Known rows, with every step that occurs
mupi-fikes-matov-tadavo-tuti-fuluge: [-33 -23  -4  14 -15  -2  -3   6  -2  18   4   5   6  -6  -7   7  -2   9
 -16  -9 -11 -21 -13 -23  -1  13   6  12   3   6  11  -8   0   9  10 -21
  -3  28   1 -11  -4   3   8  -5  13   8 -14 -16 -15 -17   4   2  -3  12
  -9]
mupi-fikes-mapa-tadavo: [-10 -17  -5  21   8   3  -5   6  -2  -5  14   1   3 -15   6   2  11  14
 -15 -10   4  -3   9 -11   2  -8   4   8  -3  -9   7  -2 -12   1  14  -2
 -10   7   5  -3 -14  -8   7   9  10   2 -11   5 -20   1  16  21  -8   4
 -13]
fuluge-tuti-fikes: [ -8   2  -9   6 -14  -1  -6  12  -5   5  -2 -10 -11   4   9   4  15 -14
 -17   2 -11 -13   0  -5  10  -2   1   1  -2   5   2  -2 -14   4   2   7
  16   9   5 -10  -4  -1   1  -7  18  -9   0  -9 -17  -1   2  -9  -1   2
   0]
tuti-fikes-matov: [-20   4  -1   1  -8  -8  -2   3  -1   9  -2  -2 -10  -9   2   7  12  -8
 -15   6   2 -13   2  -4  10   0   4   0  -1   8   7   5  -9   5  -1  -6
   4   2  11 -13  -9  -4   3  -6   8  -1 -17  -1 -25  -8  -4  -3   2   3
  -8]
mapa-tadavo-tuti-fikes-matov: [-25  -6   0  18  -9  -9   3   2  -2   7   1  -9   3  -8   4   6  13   1
 -17   3  -7 -19   5 -11  13  -1   3  -1   0  17   8   2  -7  -3  -1 -13
  -4  14   3 -18  -7  -7  17  -8  14   1  -5 -11 -23  -4   3  14  -4   0
 -10]
matov-fikes-mapa-tadavo: [-20  -7  -2  19  -6   0  -4  -6   1  -6   7   4   2  -9  10   1  12   6
 -24 -13   2   1  14 -12   0  -7  -3  -2   2   1   1  -5 -10 -11  15   0
  -4  10   7  -5 -10  -3   4  13   5  -4 -13   0 -32   4   7  18  -9 -11
 -13]
fuluge-tuti-fikes-matov-tadavo: [-26   4  -3  10 -28  -4 -12  -4   3  10 -12  -6 -15   0  13   3  18  -9
 -19   1 -10 -22  -3 -18   2  -3   5   1   1  14   4   1 -10  10   4  -6
  14  20   7 -20  -6  -7   0  -6  19  -7 -16 -16 -25  -1   0 -11   3   3
   0]
matov-tadavo: [-12  -4  -4   4 -25  -2  -9  -1  -3  -7   1  -1  -6   3   2  -2   7  -5
  -9  -1  -3  -8   3 -11  -4   7  -3  -2   2   8  -1  -5   3  -3   8   0
  10  12   4  -5 -10   3  -2  -3  11   1  -8 -10 -19   2  -1   3  -7  -7
 -10]
fikes-mapa-tadavo-mupi: [-16  -6   1  11   0 -21   8   2   0  -4   8  -3  -5 -11  10   8  19   8
 -16 -12   0   9  18 -11   3   3  -5   3  -9  -3  -7  -6 -10  -6   9  -9
  -4  11   1  -3 -19  -9   9   7  15   0 -12   5 -20  11   9  20   4 -11
 -17]
tuti-fikes-matov-tadavo: [-25  -1  -1   0 -23  -6  -8  -4   5   6  -6   0  -9  -3   4   7  16  -2
 -15   2  -5 -17   0 -15   3   3   4  -2   1  13   8   4  -4   3   2 -12
   9  11   8 -15  -9  -2   0  -4  14   0 -21 -10 -32  -3  -3  -4  -1   0
  -7]
mupi-fikes-mapa-tadavo-tuti-fuluge: [-22 -30  -8  22   9   0   2  13  -7  10  15   3  13 -12   1   9   1  17
 -19 -16 -10  -5   3 -17   7   4  -1  13  -1 -12   9 -13 -15   3  12  -6
  -7  17   0  -6  -9   0  18   3  11   1  -3  -5 -19  -7  18  19  -5  10
 -12]
mapa-tadavo-mupi: [ -8  -8   1  10  -6 -22   6   2   0  -6  11  -1  -4  -1   6   7  17   2
  -9  -4  -3  -4  11  -6   2   4  -4   2  -2   4  -5  -1  -2  -7  10  -8
  -1   9   4  -3 -13  -5   9   2  18  -1  -4  -1 -10   6   7  15  -5 -12
 -17]
matov-tadavo-mupi-fikes-mapa: [-22 -14  -5   7 -14 -10  -3   5   8   0   3   3  -6 -10   6   4  13  16
 -17 -17   3  -2   0 -25  -5  11  -1  11 -17  -8   0  -3  -4  -2  13 -13
   2  20  -6   1 -18   2  -3   9  23  10 -19  -5 -15   2   6  14   2  -4
 -16]
mupi-tadavo: [ -5  -7  -3  15  -3  -6  -1   7  -6  -2   7   0  -5  -5  -1   1  14  -2
  -7   2  -6  -7   0  -4   2   6   3   2  -8   0  11  -3  -2  -1   6   3
  -6   3   3   4  -6   3   6   1   0  -2   2   3  -9   2   1   5  -7   5
 -18]
fuluge-tuti-fikes-matov-tadavo-mupi: [-29   4  -1   4 -28 -21  -4  -2   9  11 -13  -5 -20   0  14   8  24  -3
 -18  -3 -10 -18  -2 -23   3   4   2   2  -6  16  -3   2  -8   7   6 -15
  13  24   0 -18 -10  -8   1  -4  30   0 -18 -16 -18   4   1 -11   7  -7
  -4]
fuluge-tuti: [ -6   5  -7  11 -15  -2  -2   6  -8  -1   0  -9 -13   2   6  -3   7 -13
 -11   0  -7  -7   0  -4   2  -1   2   3   2   4  -3  -8  -8   6   5   3
   9  14   4  -8  -6  -3   1  -7  13  -4   3  -6  -7   1  -1  -3   1  -5
  -4]
mapa-fikes-matov-tadavo-mupi: [-26  -3  -1   3 -24 -20   0  -7  10   7  -3  -3 -11 -10  -3  14  14   4
  -8  -8  -1  -8   7 -22  -4   9   0   2   1  12   6  -5   5   3  15 -31
   3  23   8 -16 -14  -9  -1  -1  21   5 -24  -9 -11   2   0  13  -6 -10
 -14]
fuluge-tuti-tadavo-mupi-fikes: [-12 -12  -8   2 -13 -15   0  13   5   4   0  -2 -10   5  10   6  13   3
 -13  -3  -9 -17  -8 -12   2   4  -3  17 -14 -13   8   1 -11   9  15  -4
   5  22  -3  -7 -11  -3  -6  -9  35   8  -5 -14  -1  -3   7   0  -3   1
  -8]
matov-fikes: [-12  -3  -3   8 -19   3  -6   1   2  -3   4   7  -4   1   2  -1   8  -7
 -18  -3   3  -9  -1  -7   0   2  -2  -1   3   5   6  -3  -2 -10  11  -1
   3   9   5  -2  -5   5  -4   4   7   1  -6  -5 -17  -6  -5   5 -10 -11
 -12]
tadavo-mapa: [-10  -1 -10  -3   1  -1   6   8  -8 -13   5  -5 -11  -6  -6  -1   8  -2
 -12  -8  -2  -1   8  -8   1   3  -3   0  -1  -4  -7  -4  -6  -1   8   0
   2  11  -2  -3 -11  -2   0  -4   3  -2 -16   3 -14   5   2  12  -6  -9
 -20]
mapa-tadavo-mupi-fikes: [ -8 -16   0  13   2 -14  -1   5   4  -5  16   4  -1  -4   2   7  15  13
  -9  -6  -1 -12   4 -10  -1   0   0   7  -7  -4   3   5  -2  -6  17  -7
 -10   8   2   4 -11  -6   8   6  23   3  -4   0  -3  -2  14  18 -11  -3
 -18]
mupi-fikes-mapa-tadavo-tuti: [-17 -20  -8  28   2   3   3  10  -4  -2  12  -6   7 -16   3   1   7  16
 -16 -14  -1  -7   4 -16   8  -1   2   8 -10  -4   6  -9  -9  -3   9  -9
 -13  19  -7  -3 -12  -3  12   7  12   6  -2  -8 -13  -1  15  28  -5   4
 -14]
fuluge-tuti-tadavo-mapa-fikes-matov: [-26   0 -13  -4  -4  -6   3   2   0   4  -8 -14 -12 -10   0  11   8   0
 -12  -7  -8 -10  10 -15   2  -4  -3   7   4  -5   7  -9 -16  18  18 -14
   3  23  10 -29 -12 -19  -5 -18  17  -2 -25  -8 -16   6  10  11  -7  -6
 -13]
mupi-tadavo-mapa-fikes: [ -8 -13 -15   8  10  -4   3   8  -2  -7  10  -6  -7 -16 -14  10  13   8
  -7 -12  -9  -5  12 -14   1   3   3   0  -6 -11  15  -6  -6  -3  20  -3
  -8   9   2  -2  -9  -5   2   0   2  -6 -13   5  -9  10  11  23 -20  -2
 -27]
fikes-matov-tadavo: [-24   1   4   8 -25  -6  -3  -7  -1   2  -4  -1  -8  -6   2   1   8  -3
 -12   1   0 -11  -1 -14  -4   6   4   1   5  16   0  -1   2   5   6 -13
   2  15   8 -12 -10  -7   0  -3   6   2 -19  -5 -21  -3  -5   0  -1  -5
 -10]
fikes-matov-tadavo-mupi: [-28   0   3   3 -25 -22   0  -4   5   2  -4   2 -12  -5   4   5  17   3
 -11  -4   0 -11   1 -19  -3  11   0   2  -3  15  -4   0   5   3   8 -20
   1  21   2 -10 -14  -3   1  -1  18   8 -23  -7 -13   2  -5   2   5 -13
 -13]

Rows
[-35 -17  -7   9 -21  -8  -1   0  -4  19   0  -2   3  -6  -9  16  -2   1
 -12 -12 -12 -13   2 -23   1  16   1   5  13  11  13 -18   1   7  13 -27
   5  31   5 -22  -7  -3   7  -9  12   2 -16 -18 -18 -10   5   9  -7   3
 -10] -> mapa-fikes-matov-tadavo-tuti-fuluge
[-28 -24  -7  21  -5   0   3   4  -6   9   7   5  13  -6   7   6   2   8
 -27 -18 -10  -2   7 -19   6   6  -5   2   4  -4   5 -15 -13 -11  14  -5
  -1  23   0 -10  -4   4  11   6   7  -4  -6  -9 -31  -5  11  15  -4  -5
 -14] -> matov-fikes-mapa-tadavo-tuti-fuluge
[-23  -3  -1   6 -24  -4  -8  -8   5   6  -1  -2  -7  -9  -5  10   8   0
  -6  -4   1 -11   5 -16  -3   1   3  -2  10  14  11  -6   4   6  14 -23
   2  19  13 -19 -10  -7  -3  -3  10  -1 -23  -8 -17  -2   1  12 -10  -4
 -10] -> mapa-fikes-matov-tadavo
[ -8  -7 -14  -2   2   2   1   7  -3  -9   8  -8  -8 -11 -13   6   4   1
  -7 -12  -1  -1  15 -10   1   2  -2   1   3  -6   3  -6  -5  -2  17  -8
   3  10   7  -9 -12  -6  -1  -3   6  -5 -17   1 -11   6   7  21 -15  -9
 -19] -> tadavo-mapa-fikes
[-14  -2  -8   0  -3  -1   2   9  -5   5   0  -5  -7  -9   9   5  14  -5
 -21  -5   1   4   8  -6  11   4   0   3  -9  -7   6   0 -15  -1   1   3
  11   3   2  -7 -15   1   1   1   7  -4 -14   1 -32   1   2   3   5   2
  -8] -> tuti-fikes-mapa
[-14 -14  -4   5 -20 -11  -7   5   7  -2   8   6  -6   1   1   3  14   9
 -12  -9  -3 -16  -6 -18  -5   9  -2   7 -12   1   4  -1   6  -4  15 -10
   3  20  -4   5 -12   4  -2   5  26   9 -12 -11  -4  -1   6   7  -6  -4
 -15] -> matov-tadavo-mupi-fikes
[-15   1  -2   5  -8  -5  -2  -1   0   7   4  -5  -7 -14  -8  10   7  -4
  -4  -1   7  -8  10  -8   3   1   5   3   7   8  10  -4  -2  10   8 -21
  -2  10  16 -16  -8 -10   2  -6   6  -1 -18   2 -11  -6  -2  11  -6  -2
 -10] -> mapa-fikes-matov
[-11  -4 -11   9 -16   0   4  14  -6   3   0 -10  -3   0  -1   0   8  -6
 -14   1  -6 -14  -1  -9  14  12   2   2  -8   6   5  -3  -4  -7  -4  -2
   9  13  -4  -5  -5   6   8 -10  14   0  -1 -15 -17  -7  -1   6  -2   2
 -11] -> tadavo-tuti-fikes
[-20   1  -8   0   4  -5   4   1   0  -2   4  -7 -12 -18 -13  10   7   3
  -9  -8   2  -5  15 -12   1  -1   2   2   5   1   5  -4  -5   6  13 -20
  -8  13  12 -17 -12 -14   2  -3   4  -1 -30   4 -14   1   3  19 -10  -9
 -19] -> tadavo-mapa-fikes-matov
[-19 -10  -9   7 -30   2  -3   8  -2   2  -5  -8  -1   5   5   0   8  -5
 -17  -2 -12 -17  -4 -20   9  11  -2   0  -6  10   6  -6   3 -12   1  -2
  14  22  -7 -10  -6   8   2  -8  20   1  -5 -22 -22  -4   1   4  -7  -2
  -9] -> matov-tadavo-tuti-fikes
[-19 -11  -9   4  -8 -14   2  14   4   6  -3  -5  -9  -6  14   7  14   9
 -20 -11  -5  -4  -2 -16   4   4  -3  20 -21 -22   5  -6 -18  12  14  -6
   3  22  -7 -11 -18  -8  -5  -5  31  11 -11 -10  -9   3   9   2   7   1
 -10] -> fuluge-tuti-tadavo-mupi-fikes-mapa
[-23  -8   0  13  -8 -16   4  -3   7  -3   6   5  -5  -9  13   5  20   9
 -24 -16   2   1  13 -15   0   0  -6   0  -8  -2  -3  -3  -8 -14  16  -8
  -4  15   1  -1 -15  -5   3  14  17   1 -16  -1 -24   6   6  21  -2 -17
 -17] -> matov-fikes-mapa-tadavo-mupi
[-20   9  -3   9 -13  -7  -4   6  -1  12  -7  -9 -15  -3   7   4  17 -12
 -17   5  -4 -16  -3  -7   9  -2   6   3   2  11   3   2 -15  14   0  -4
   8  11  10 -18  -6  -9   4  -8  14  -5 -11  -8 -18  -4  -1 -10   6   2
   0] -> fuluge-tuti-fikes-matov
[-13  -8  -4 -11 -16 -23   8   8   2  -1  -2   2  -7   5   7   8  14  -3
 -10   2  -3  -6   3  -6   7  15 -11   7  -9  -9   1   0  -5  -2   7  -4
   8  13  -2  -8 -17   2  -5 -12  23   8 -11  -8 -15  -1  -2   5  -2  -8
 -18] -> tuti-tadavo-mupi
[-22 -10   1  11 -16   1 -12  -2   7   2   3   7  -5  -8  -1   1   8   6
 -10  -4   4 -19  -8 -16  -5   0   9   7   0   9  10   3   1  10  12 -16
  -5  17   7  -8  -6  -4  -1   2  12   9 -21  -8 -12  -7   0   4  -5   4
 -11] -> mupi-fikes-matov-tadavo
[-20 -13  -9  18  -1  -4   8  17  -7   8   1 -10  -2 -13   6   5  15   6
 -19  -8 -12  -6   1 -19  14  13   3   4 -25  -7  15  -6 -13  -7  -1   1
  -1  13 -10  -1 -10   6  12   0   6   2  -2  -7 -24   3   6  10   4  10
 -17] -> mupi-tadavo-tuti-fikes-mapa
[ -9 -10 -11   8  10  -5   4  10  -5 -11   7  -2  -9 -10  -4  -1  13   4
 -12  -8  -9  -5   4 -12   1   5   0   3 -11  -8   5  -3  -8  -2  10   3
  -7   7  -1   5  -8   2   6  -1  -2  -4  -9   7 -10  11   6  13 -10  -4
 -24] -> mupi-tadavo-mapa
[-26  -5  -2   3 -13 -21   2   9   8  12  -6  -1 -12  -7   9   8  13   6
 -13  -2  -4 -19  -9 -15   2   5   1  17  -9  -6   6   3 -12  18  14 -16
  -4  21   3 -16 -12 -12  -3 -12  30  12 -13 -13  -1  -4   3  -1   4   3
  -8] -> fuluge-tuti-tadavo-mupi-fikes-matov
[-30  -1  -2  16 -29  -4   4  -5  -4   5  -5  -7  -5  -7  -1  -4   3   0
 -12  -1  -1 -14  -3 -23   1  11   3   0   0  21   2  -7   5   3   1 -19
   1  26  -5 -13  -8  -2   5  -8   9   9 -11 -18 -15  -1  -3   8   2  -6
 -12] -> fikes-matov-tadavo-tuti
[-28 -10  -7   5  -6   2  -6   0   5  -6   3   3  -8 -13  -8  -1   9  15
 -15 -11  -1 -16  -2 -25  -6  -2   4   5  -1   1   3   3  -3   7  16 -16
  -8  19   2  -9 -10  -7  -3   3   9   6 -29  -5 -15   0   5  13  -8  -3
 -17] -> mupi-fikes-matov-tadavo-mapa
[-21  -7  -8   9  12  -9   4   4   4  -2   5  -5 -11 -22 -12  12  14  10
  -7  -8  -4  -8  12 -15  -2   1   5   2  -5  -3  14  -3  -7   7  19 -17
 -15   9   6  -8  -9 -12   7   0  -1  -3 -24   7  -9   7   9  19 -13  -1
 -25] -> mupi-tadavo-mapa-fikes-matov
[-30  -1  -7  -6 -11  -6  -4  -3   5  -3  -7  -2 -10  -7   0   5  15   3
 -21  -7  -7 -13   7 -21   2   2   2  -2   0   7   1   4  -8   1   7 -10
   6  15   4 -17 -12  -6   1  -4  11  -3 -33  -7 -32   4   1   3  -3  -7
 -15] -> tuti-fikes-matov-tadavo-mapa
[-14  -9 -12 -15  -2  -5   4   6  -3 -13  -2  -3  -6   0   0   3   5   0
 -14  -4  -6  -3   7  -7   5   8 -11   5  -2 -14   0  -2 -10   1  11   4
   6  10   0 -10 -15  -2  -4 -14  10   1 -17  -5 -23   5   2  10  -7  -8
 -21] -> tuti-tadavo-mapa
[-13  -9  -3   7   1  -6  -3   4  -3  -2   5  -5  -1  -9  12   7  17   5
 -19  -6  -3  -1  14  -8  12  -5  -1  -1  -4  -4   5   0 -17  -7   5   4
   5   1   8  -9 -15  -6   7   3  10  -8 -12   1 -37   5  12  10  -4   0
  -9] -> tuti-fikes-mapa-tadavo
[-14  -4   2  12  -3  -1  -5   6   2   6   7   2  -6 -13  -7   1   8   3
 -10   0   8 -15  -4  -7   2   0   9   7  -2   5  10   6  -4  12   7 -14
 -12   9  10  -5  -6  -5   2   0   9   6 -15   1  -6 -12  -3   7  -3   7
 -10] -> mupi-fikes-matov
[-17 -16  -7  -4  -5 -16   6  13   4   3   0   0  -6  -8   8   9  13  12
 -17 -10   1  -1   1 -14   3  10  -7  17 -22 -23   9   1 -13   2  12  -8
  -1  15  -4  -5 -22  -1  -5  -1  24  14 -17  -5 -15  -1   6  13   4   0
 -18] -> tuti-tadavo-mupi-fikes-mapa
[-16  -6 -13  -3 -14   0  -1  -2  -4 -16   2  -3  -7  -2  -2  -2   8   1
 -13 -12  -7  -5   8 -16  -3   4  -4  -2   1   2  -7  -6  -1  -4  12  -1
   7  18  -1  -4 -12  -1  -3  -2   9  -1 -21  -7 -21   9   4  11  -9 -13
 -18] -> matov-tadavo-mapa
[-14  -3 -16  -7  -7  -4   3   8  -6  -8  -7 -11 -13   3   8  -1   8  -4
 -16  -3 -14  -8   4  -9   3   1  -8   8   0 -13  -5  -6 -17   9  11   8
  10  20   0 -15 -11  -5  -4 -15  15  -3 -10 -12 -18   9   8   4  -4  -8
 -12] -> fuluge-tuti-tadavo-mapa
[-12 -11  -7  23  -7  -4   7  10  -9   0   4  -6  -1  -6  -4  -3  10   1
  -9   0  -9 -12  -5 -12   7  14   2   4 -14   4  11  -8   0  -5   2  -2
  -7  15  -9   3  -7   4  11  -6   4   2   9  -9  -2   2   2  11  -5   3
 -19] -> mupi-tadavo-tuti
[-30  -1  -5   0 -12  -6   0  -6  -1  -8  -4  -3 -12 -10  -5   0   9   4
 -15 -11   0  -9   5 -19  -3   3   2  -1   3   9  -5   0  -2   2  10 -14
   0  20   5 -12 -13  -9   1  -3   6   3 -30  -4 -22   7  -1   9  -3 -11
 -17] -> fikes-matov-tadavo-mapa
